Each row comes from the steps of one path. Every step used is in the known rows, and no mark comes twice. Write the path behind each row, first mark first.
Known rows
dupu -> zatab: [-13   8  11  -9   4   4  -7  -8  -9 -16  -4  -3   4  28   4   7  25  -5
  27  10 -13  -7   5   4]
sefoz -> zatab -> vusos -> boma -> dupu -> nikefo: [-11  -9   1 -24 -22   9 -13   4 -23  -3  30  15   8  10  10   6  33 -12
  40  11   3   9   6 -16]
dupu -> boma -> sefoz: [-20 -13   2   4  15  13  -3  10 -11  -8   0  -1  15  23   3  16   4  12
   8 -18  -6  -8   7  30]
boma -> dupu -> nikefo -> sefoz: [ 11 -20   3 -38 -18   8  -4 -19  -6 -11  21  26   9   1  -4   8  21  -1
  27   9  10   0   8 -21]
pozumun -> boma -> vusos -> zatab: [ 28  30  -4 -11  14   9 -13  32   3 -11   8 -17   1  -9  10  -4  20  -5
  12  -7 -33   3 -11   4]
zatab -> vusos: [  4  14   0  13 -14   9   1  -6  -8 -14  15  -1  -3 -11   5  -8  16  -4
  -5 -31   8  -2   3   8]
pozumun -> zatab -> vusos -> boma -> dupu -> nikefo: [-15 -35   0 -34   8   8  -7  22  14   5  24  15   6   7  16  -3  36  -7
  44 -15  18   7  -2   4]
nikefo -> pozumun -> boma -> dupu -> zatab -> vusos: [  0  -2  34 -29  11   6 -18  -7   5 -48  16   0  11  41  -3   8  59 -15
   8 -37  -3   2   9  -5]
nikefo -> vusos -> boma -> sefoz -> zatab: [ -7 -37  -9  15   5  20 -12  33 -24 -15  12  -4  10  -4  -4  10  17   4
   7  27 -40  17 -10  12]
zatab -> vusos -> boma -> sefoz -> nikefo -> pozumun: [-20 -33 -15   0 -33  18 -18  28 -11 -32  13  10  15  21 -11   5  62 -10
  -8 -29  14  11   3  10]
nikefo -> sefoz: [  7  -9  -1  -6  -5   8  -4 -16 -15  -9  -4  10   7 -13  -9   3  21   4
  14 -11  -7   0   1  -5]
sefoz -> boma -> dupu: [ 19 -17  18 -23  16   2 -11  10 -24   5   7   8  11  30   6  16  33   7
  13  11   5   3  10 -11]
sefoz -> zatab: [ -9   6  10 -16  -8  10  -4 -13 -26  14  -2  -4   6 -11  -3   8  -4 -11
  11  -1 -10   6   8 -13]
vusos -> zatab: [ 13   9 -10  -4 -11  -5  -7  19  -2   4  -9  -1   2  10   7   3   9 -12
  16  24 -11   5  -9  -9]
pozumun -> zatab: [-12 -20   9 -26  22   9   2   8  12  22  -9  -3   4 -16   3   0   1  -5
  12 -27   3   6  -2   8]
sefoz -> nikefo -> pozumun -> zatab: [-30 -34  10 -48 -10  16 -12   3  12  12 -22   6   9  -2 -17   1  10 -30
   6 -25  23  11   4  -5]
nikefo -> vusos -> boma -> dupu -> zatab: [  7 -36   5   9  16  -3 -21   6   0 -41  19   8   0  52   4  11  31  -3
  29  74 -30  10 -12   8]
zatab -> vusos -> boma -> dupu -> nikefo -> pozumun: [-22 -31  -1  -8 -28  -4 -16  34   8 -30  12  24   4  33  -1   0  23 -22
  22  15  22  14   1 -20]
zatab -> vusos -> boma -> dupu: [ 16 -19  -5   9  -4  -9 -12   0  -4 -15  34  14   2  25   9   4  40   3
   3   6   6  10  -2   3]
pozumun -> nikefo -> vusos -> boma: [ -4 -19 -20   8  24  12 -14  34  -1 -28  15 -11  -6  17   0  -8  28  15
  31  20 -33   3 -29  -1]
boma -> vusos: [  7  12  -5  11 -12   8  -4  13  -8 -11  22  -4  -6 -18   3  -3 -17  -5
  -7  -1  -8   6   4   5]
vusos -> boma -> sefoz: [ -6 -33 -17   9  11   3  -5  39  -1 -10  12   4  13  20   4  11  38  19
   0   1 -15   6  -4  16]
nikefo -> sefoz -> zatab -> vusos -> boma: [ -9  -7  -5   2 -13  20 -17  -9 -48 -12   3   9  13 -15  -5   5  54  -3
  38 -17 -23   8  -1  -4]
dupu -> boma: [-25   3   6   5  17   3  -7  -4  -8  -1 -19  -1   5  24   2   7 -14   1
  25   4  -3 -10   0  19]
boma -> vusos -> zatab: [ 21  21 -14   8 -22   2 -11  30  -9  -6  12  -5  -4  -9  10   0  -8 -18
   8  22 -18  11  -5  -2]
zatab -> vusos -> boma: [ -7  -2 -11  23   0   0  -8  19  -7 -16   8   3   0   9   8  -6  35   3
  14  -7  -4   1  -7  11]
nikefo -> sefoz -> boma -> dupu -> zatab -> vusos: [ 17  -6  29 -26   5  23 -21 -21 -55 -36  16  13  20  35   6  18  93   2
  46 -24  -7  -7  18  -1]

Write each row's path
[ 12  15  -2 -32 -16  16 -26  29   3 -20  -6  -8   6   5 -10  -1  29 -29
   4  -6 -13  11  -6  -8] | sefoz -> nikefo -> pozumun -> boma -> vusos -> zatab
[ -1 -25   7 -15  14 -13 -20  -2  -5 -21  15  12   9  65   9  19  48   2
  36  48 -16   5   2   0] | vusos -> boma -> dupu -> zatab
[  5 -12  10 -14  17  21 -12   9 -42  -5 -24   6  16   3  -4   9  47  11
  35 -16 -10  -6   4  -6] | nikefo -> sefoz -> boma
[-10  19  -1 -27 -10  13 -17  64  16 -27 -14  -7   3   0   0  -7   1 -30
  26  -1 -14   7  -9 -17] | dupu -> nikefo -> pozumun -> boma -> vusos -> zatab
[-21   5  -2  15   5   5 -15  10 -15 -33   4   0   4  36  12   1  61  -2
  43   1 -15  -6  -2  16] | dupu -> zatab -> vusos -> boma
[ 12 -14  -4 -37 -10  22 -22 -20 -51 -15  50   8  14   9  -1  15  81   9
  46 -33 -23  10   0 -28] | pozumun -> nikefo -> sefoz -> zatab -> vusos -> boma -> dupu
[-20 -22 -16  15   6  10  -9  42  14 -24  -7   5  -6   6   2 -13   0  -3
  35  54 -15   2 -23   5] | dupu -> nikefo -> vusos -> boma
[  1 -35 -25   8  18  23 -10  50  -5 -33  34 -11   4  17   2   2  44  27
  15  -1 -36   4 -22   9] | pozumun -> nikefo -> vusos -> boma -> sefoz
[ -5 -27  -8 -22   0  -9 -10  21  11  -3  16  19   5  33   8   6  21   3
  33  45   7   5  -2 -13] | vusos -> boma -> dupu -> nikefo
[  1 -13  16 -41   6  10  -8  23 -17   4   4  13  11  28  10  10  28   1
  36  16  16  -5  11 -18] | sefoz -> boma -> dupu -> nikefo
[ 24  10  -3  -6  -6  22 -22  39 -51 -10 -10   2  11  -5   6   9  38  -6
  43   8 -29   7  -1  -7] | nikefo -> sefoz -> boma -> vusos -> zatab
[  2   0  29 -52  -6  17 -24 -30  -2 -46  22   4  13  44  -9   8  79 -20
  10 -35   9  -3  13  -3] | sefoz -> nikefo -> pozumun -> boma -> dupu -> zatab -> vusos
[ 29 -16 -20  -5 -29  26 -11  18  -4 -17  16  -1   5  -1  -3   5  32 -11
  -7  26 -15   8 -12  15] | boma -> sefoz -> nikefo -> vusos -> zatab
[ -4  25  -6  13  -5   6 -17  25 -17  -8  -6  -6   0  16  12   8 -24 -17
  31  26 -21   0  -5  17] | dupu -> boma -> vusos -> zatab
[-28  -3  -7 -17 -22  27 -14   4 -40 -12   2  13  13 -17   0  -1  50  -8
  64 -13 -12   1   1 -12] | dupu -> nikefo -> sefoz -> zatab -> vusos -> boma
[ -3 -19 -18  22  -2  11  -4  33 -10 -20  28   2  10   8   8   3  54  15
  -3 -30  -6   4  -1  23] | zatab -> vusos -> boma -> sefoz
[ 19   5 -17  -4  -2  15 -12  29  -2 -19  13 -15  -8   7   4  -5  16  -6
  25  19 -33   3 -27 -14] | pozumun -> nikefo -> vusos -> zatab
[-14 -30  -3 -25 -33  18  -8  10  -5 -17   5   8  15  12 -19  12  26 -14
 -24 -21  17   9  12  -1] | boma -> sefoz -> nikefo -> pozumun
[-49 -32  11 -44  -3  13  -3  39  24   8 -30   7   7  -8  -6  -5 -16 -30
  29 -20  20   8   1 -14] | dupu -> nikefo -> pozumun -> zatab
[ 11  -9  -6   1 -15  20  -8 -16   0 -16  10  -1  -7  -9 -12  -8   7  -9
  -4  25  -2   1  -9  11] | sefoz -> nikefo -> vusos
[-17  16   3  16   5  10 -11   7 -15 -12   5  -5  -1   6   5   4 -33  -4
  17   3 -11  -5   3  25] | dupu -> boma -> vusos
[ 23 -15  -4 -22  19  37  -5   2   7 -27  25 -12   9 -10 -10  -3  52  16
 -20 -27 -18  -5  -9  30] | pozumun -> boma -> sefoz -> nikefo -> vusos
[ -2 -14  -8  -8 -13  -1  -9  15   3 -17  33  18   1  23  13  -2  37  -2
  29  13  15   3   0  -5] | zatab -> vusos -> boma -> dupu -> nikefo
[-24 -34  19 -44 -20  13  -5  18  20  -5  10  17   5  -5   0  -2   3 -34
  15 -36  37  14  11 -15] | boma -> dupu -> nikefo -> pozumun -> zatab -> vusos
[ 13 -34  -4  -4  10 -18 -13   8   3  -3  18  15   5  36   4  12  25   7
   9  38  -2  13  -4  -7] | vusos -> boma -> dupu
[ -1  18  -1 -31 -19  39 -10 -27 -55 -13  31  -7   9 -25  -4   3  58   1
  37 -73 -19  -3   5 -23] | pozumun -> nikefo -> sefoz -> zatab -> vusos
[-15 -11  -6  12   2  15 -11  25 -18 -40  23  -2  15  37  13  11  79   9
  25 -20 -19  -4   5  27] | dupu -> zatab -> vusos -> boma -> sefoz
[-27 -22   9 -35 -23  25 -11  -2   3  -2  -6   4   6 -14 -12  -7  27 -33
   2 -59  30   8   7   3] | sefoz -> nikefo -> pozumun -> zatab -> vusos
[-27 -17   7 -38  10  21  -2  49  22 -24  -7  -2  18   6  -8   1  27   0
   2 -43   1  -2   3  -4] | dupu -> nikefo -> pozumun -> boma -> sefoz
[  6   0  12 -40 -40  26  -7 -35 -39  -9  35  20  11 -22  -2   8  33 -16
  35 -21   7   4  18 -25] | boma -> dupu -> nikefo -> sefoz -> zatab -> vusos
[ -9 -23  11 -19  20  13  -4  36  14 -25  -6  -6  18   8 -12   7  30   6
 -21 -50  -9   5   1   3] | nikefo -> pozumun -> boma -> sefoz
[-13  -3  19 -22  -2  31  -7  19 -19 -23  10 -12  20 -17 -10   8  46  -8
 -17 -83 -12   9  12   0] | nikefo -> pozumun -> boma -> sefoz -> zatab -> vusos
[ -5  20   9  -2 -23  18  -3 -16 -33   1  15  -5   3 -22   2   0  15 -14
   7 -31  -3   3   9  -4] | sefoz -> zatab -> vusos
[-20 -22  -5  -3  22   9  -7  25   4   5  -2   0   5  -7  11  -7  37  -2
  30 -35   0   7 -10  19] | pozumun -> zatab -> vusos -> boma
[  4  10   8   4   9  19 -12  36 -35  -8   3  -8   3  -3   7   2  10   1
  15  -5 -10   1   7   5] | sefoz -> boma -> vusos
[ 13 -23   4 -12 -15   9 -19 -25 -46 -13  30  20  15   1  -3  16  58  -2
  30  -4 -16  16   6 -14] | nikefo -> sefoz -> zatab -> vusos -> boma -> dupu
